What can hang from each mark
lemop: botom
kirat: lemop misipe sekor
sekor: kirat
gubili: lemop
telu: mufo ziti
dured: misipe sekor
ziti: telu
misipe: dured
mufo: botom telu
botom: mufo ripa
ripa: botom telu

Every row comes from one small tree of marks. The marks that hang from a mark follow it in brackets, in alphabetical order. Every link used is in the known rows. Which tree was each row made from?
Known rows
botom[ripa[telu]]: [ 35 -19 -34 -17  20  28 -10   6   0   6  21   1  10  11  -6  21 -17 -26
  31  23 -17  12  18  38  14  -2 -13]
ripa[botom[mufo[telu]]]: [ 26  -4 -44   3  29  34   0   9  -6  -1   5  12 -43   9  13  -1 -27 -23
  53  24   2   8  23  -1  16  10 -24]
dured[misipe]: [ 25  -8 -26 -20  12 -11  -9 -17   6 -25  12   4 -25   4   6  -3  -6 -14
  33  31 -21   7  38  17  26  15   0]
dured[sekor]: [ 18   1 -31 -12  12 -13 -21  -1   6 -23  16   1 -42   2   6  27 -20 -21
  35  38  -9  -4  35  34  -4  13  -8]
sekor[kirat]: [ 25  -6 -40 -13  20 -19 -10 -27  21 -15  17   0 -24   4  20  14 -18 -28
  38  32 -12 -11  27  31   7  -9  -3]
gubili[lemop[botom]]: [ 20  -4 -26 -12  15  -4 -25   3  14 -20  20  -2 -21  27   2  -2 -30 -47
  34  33  -5   4  29  -3  19   0 -27]
lemop[botom[mufo[telu] ripa]]: [ 36 -10 -20 -13  19  34 -15  18  -2   4  -3   7  -9   7  12  -2 -42 -39
  58  25  -6  21  23 -26  26   3 -36]
kirat[lemop sekor]: [ 30 -16 -21  -6  24  -6 -12  19  -5 -19  17  -3 -37  13  15   1   1 -23
  43  28  -2  20  30   5  20  16   0]
misipe[dured[sekor[kirat[lemop[botom]]]]]: [ 21 -20 -26 -21  11   1 -22  -8  19 -14  14   7  16  -5  57   6 -33 -50
  27  54 -17 -49  31  11 -24  13  -4]
dured[misipe sekor]: [ 15   0 -13 -20   6 -10 -23 -10   6 -26   8   4 -28  -3   8  15 -12 -15
  31  42 -17  -6  45  26   1  25   2]
ripa[telu[mufo]]: [ 28 -19 -59 -16  21  32   9 -20   7   0  24  -8 -19  25   0  23 -12 -11
  43  16 -16  19  10  36   2  -2  -4]
lemop[botom[mufo[telu[ziti]] ripa]]: [ 38 -13  -7 -18   8  34 -21   0  -1   6  -3   7 -20   8  16   1 -49 -35
  58  21 -18  26  28 -43  12   3 -29]
ziti[telu[mufo[botom[ripa]]]]: [ 43 -16 -50 -12  -1  30  16   2  -4   7  17   0   0  23 -10  29 -31 -13
  72  29 -26  16   9 -11  -8  -3 -18]
sekor[kirat[misipe]]: [ 21   4 -40 -15  18 -31 -25   0  26  -9  22  -2  -5   3  17  11  -6 -16
  37  28  -6  -7  23  41  -6  -8   0]
sekor[kirat[lemop[botom]]]: [ 25 -24 -24 -22  20   7 -20 -14  21 -21  14  -2  24   9  40 -12 -31 -50
  38  36  -9  -9  26  -3  -5  -1  -8]
misipe[dured[sekor[kirat]]]: [ 21  -2 -40 -13  10 -26 -12 -20  20  -7  18   7 -34 -11  38  32 -19 -29
  26  51 -20 -48  31  42 -12   6   0]
ripa[botom[mufo] telu]: [ 19 -11 -56 -15  28  63  -1   1  -8  17  22   2 -20  10  10  18 -28 -17
  36  25   5  -4  22  16   2   3 -20]
ripa[telu]: [ 27 -16 -55 -18  30  20  -9  -4   5  -3  23  -2 -15  13  -3  21 -10 -20
  33  23 -12  22  24  48  19  -1  -7]
kirat[misipe sekor]: [ 26  10 -30  -8  17 -26 -26  36   2  -8  23 -10 -41  12  -3  16  13  -5
  49  27   4  19  28  19  18   7   0]
ziti[telu[mufo[botom]]]: [ 35 -12 -70 -13   8  22  18 -10   2  -3  20  -4 -23  25  -8  29 -24  -8
  72  29 -21  26  15  -2  -2  -1 -13]
dured[misipe sekor[kirat[lemop]]]: [ 15 -13  -3 -22   8 -11 -25 -21  20 -26   3   6   9  -6  35   0 -16 -30
  28  44 -14 -22  40  27 -23  23  11]
misipe[dured[sekor[kirat[lemop]]]]: [ 22 -18 -33 -13  14 -19 -14 -13  17 -14  16  11 -12 -10  55  14 -18 -34
  20  48 -20 -46  29  38 -22  14   4]
sekor[kirat[lemop misipe[dured]]]: [ 29 -16 -49 -15  18 -29 -15   6  21  -7  25  10  11  -6  51  -7   0 -20
  18  33 -18 -30  19  35  -9   5   6]
kirat[lemop misipe]: [ 26 -13 -40 -15  21 -17 -26  27   7 -22  23   3   5   7  20 -12  -1 -13
  27  22  -7  16  23  30  -2  13  -2]
kirat[lemop misipe[dured[sekor]]]: [ 22 -10 -41 -14  11 -24 -27  31   6 -15  24  10  -6  -8  38   7  -1 -14
  15  39 -16 -20  27  41 -21  26   2]
lemop[botom[mufo ripa[telu[ziti]]]]: [ 32 -20 -19 -35   8  62 -21  -9  -4  23  16  -3   4  10  13  22 -50 -28
  42  23 -15  14  25 -26  -3  -4 -25]
gubili[lemop]: [ 20  -1 -34  -5  18 -22 -15  -1  12 -21  22   3 -46  21  -3   5 -16 -31
  27  27  -8   6  28  24  21   0 -19]
mufo[botom[ripa] telu[ziti]]: [ 43 -12 -20   0   8 -10  -6 -10   4 -15  -7  18 -13  17 -10  13 -34 -30
  57  25 -34  51  24  -2   6   6 -21]

Write each row's tree
[ 36 -14 -38  -6   1   1  15 -22   3 -13   9   6  -5  25  -6  19 -35 -17
  58  28 -22  15   9  -4 -13   2 -21] -> telu[mufo[botom[ripa]]]
[ 27  -7  -6 -12   5   5 -25  12   9 -11  17   1   3  24  -2  -3 -37 -53
  34  32  -9  -6  24 -13  14  -2 -32] -> gubili[lemop[botom[ripa]]]
[ 39 -16 -26 -11 -10   0  11 -38   4 -10   9   7 -17  25  -1  22 -42 -12
  56  24 -35  25  14 -21 -26   1 -15] -> telu[mufo[botom[ripa]] ziti]
[ 13   2  -7 -22   6 -19 -24 -29  23 -20   5   3 -14  -7  20  18 -17 -24
  33  47 -15 -25  43  33 -14  15   8] -> dured[misipe sekor[kirat]]
[ 31 -14 -30 -14  17  -4 -25  48  -1  -4  25  -2  -1   9  36  -7   5 -25
  39  37  -7  -4  25 -13  11  19  -1] -> kirat[lemop[botom] misipe[dured] sekor]
[ 31 -14 -40 -23  21  44  -7   4  -6  20  18   1 -11   3   5  25 -28 -16
  36  21  -5   7  20  18  13  -3 -23] -> botom[mufo ripa[telu]]
[ 34 -26 -30 -25   8  60  -1  -6   3  11  18  -9  33  28   0  16 -34 -31
  50  22 -17   8   7  -1  -5  -6 -15] -> lemop[botom[ripa[telu[mufo]]]]
[ 22 -10 -23 -23  16  53 -22  15   3  21  17  -3   5  22  -1  15 -45 -44
  35  26   4   3  21 -10  10  -5 -40] -> gubili[lemop[botom[mufo ripa[telu]]]]
[ 38  -7 -27  -5  21  14  -7  13  -4   4  -1  11 -33   1   7   6 -28 -23
  51  19  -8  21  22   2  29   4 -29] -> botom[mufo[telu] ripa]
[ 26  -6 -24  -8  22 -20 -27  45   0 -15  21  -6 -20  13  12  -2  13 -11
  42  24   5  24  26  12   9  17   4] -> kirat[lemop misipe sekor]
[ 21 -14 -44 -19  18  61  -7 -18  -7  20  22   2 -30  11  14  22 -35 -13
  35  21  -9   3  26  -2 -13   3 -13] -> ripa[botom[mufo] telu[ziti]]
[ 23 -11 -34 -16  21 -25 -26   8  23 -17  20   1  18   3  33  -8  -5 -21
  30  27  -5  -4  22  33 -16   1   3] -> sekor[kirat[lemop misipe]]
[ 35 -23 -39 -16  11  40   8 -11   1  11  21  -4   6  22  -3  23 -21 -15
  44  16 -20  10   4  28  -4  -4  -9] -> botom[ripa[telu[mufo]]]
[ 26 -20 -21 -16   6  49  -8   0  10  11  20  -9  22  41 -10  12 -37 -43
  42  22 -10   5   5  -1  -6  -6 -25] -> gubili[lemop[botom[ripa[telu[mufo]]]]]
[ 26 -23 -41 -13   8  58   8 -32   0  10  26  -3 -12  31   7  19 -26 -12
  43  17 -22   8  10   6 -30   1   2] -> ripa[botom telu[mufo ziti]]
[ 15   1 -32 -17  17  13 -21   1   8  -8  17  -2 -42  19  12   2 -41 -38
  38  31   6   1  31 -22  18  -1 -38] -> gubili[lemop[botom[mufo]]]
[ 28  -3 -11  -6  16  24 -22  22   4   3  -1   7 -21  20   2  -6 -44 -51
  50  25   1  17  22 -27  26   2 -44] -> gubili[lemop[botom[mufo[telu] ripa]]]
[ 28 -18  -4 -23   4  36 -31  -2   9  10  19  -2  16  30  -7  13 -41 -50
  30  25 -21  15  22  -9  -2  -5 -23] -> gubili[lemop[botom[ripa[telu[ziti]]]]]
[ 30  -9 -21 -25   9  32 -17   5  -4   4  13   0  -8   3  18   7 -47 -31
  47  30  -4  -6  27 -32  13  -1 -33] -> lemop[botom[mufo ripa]]
[ 29 -17  -6 -23   9   3 -37  22  19  -6  15   0  68   6  34 -15 -27 -43
  37  31  -6 -16  17  -5 -22  -2  -9] -> sekor[kirat[lemop[botom[ripa]] misipe]]
[ 14  -3 -22 -16  13 -25 -38  15  23 -19  16   0  16  -3  32   9 -12 -24
  29  37  -1 -15  27  44 -41  12   5] -> dured[sekor[kirat[lemop misipe]]]
[ 32 -18   1 -18  13  38 -19  31 -14   6  10  -4  -9  10  26  -2 -33 -35
  54  30   8   4  28 -52  12  12 -23] -> kirat[lemop[botom[mufo ripa]] sekor]
[ 28 -19 -14 -13  21  13 -21  23  -3 -18  15  -8 -12  19  20  -5 -14 -38
  50  34   2  17  31 -24  18  14  -8] -> kirat[lemop[botom] sekor]
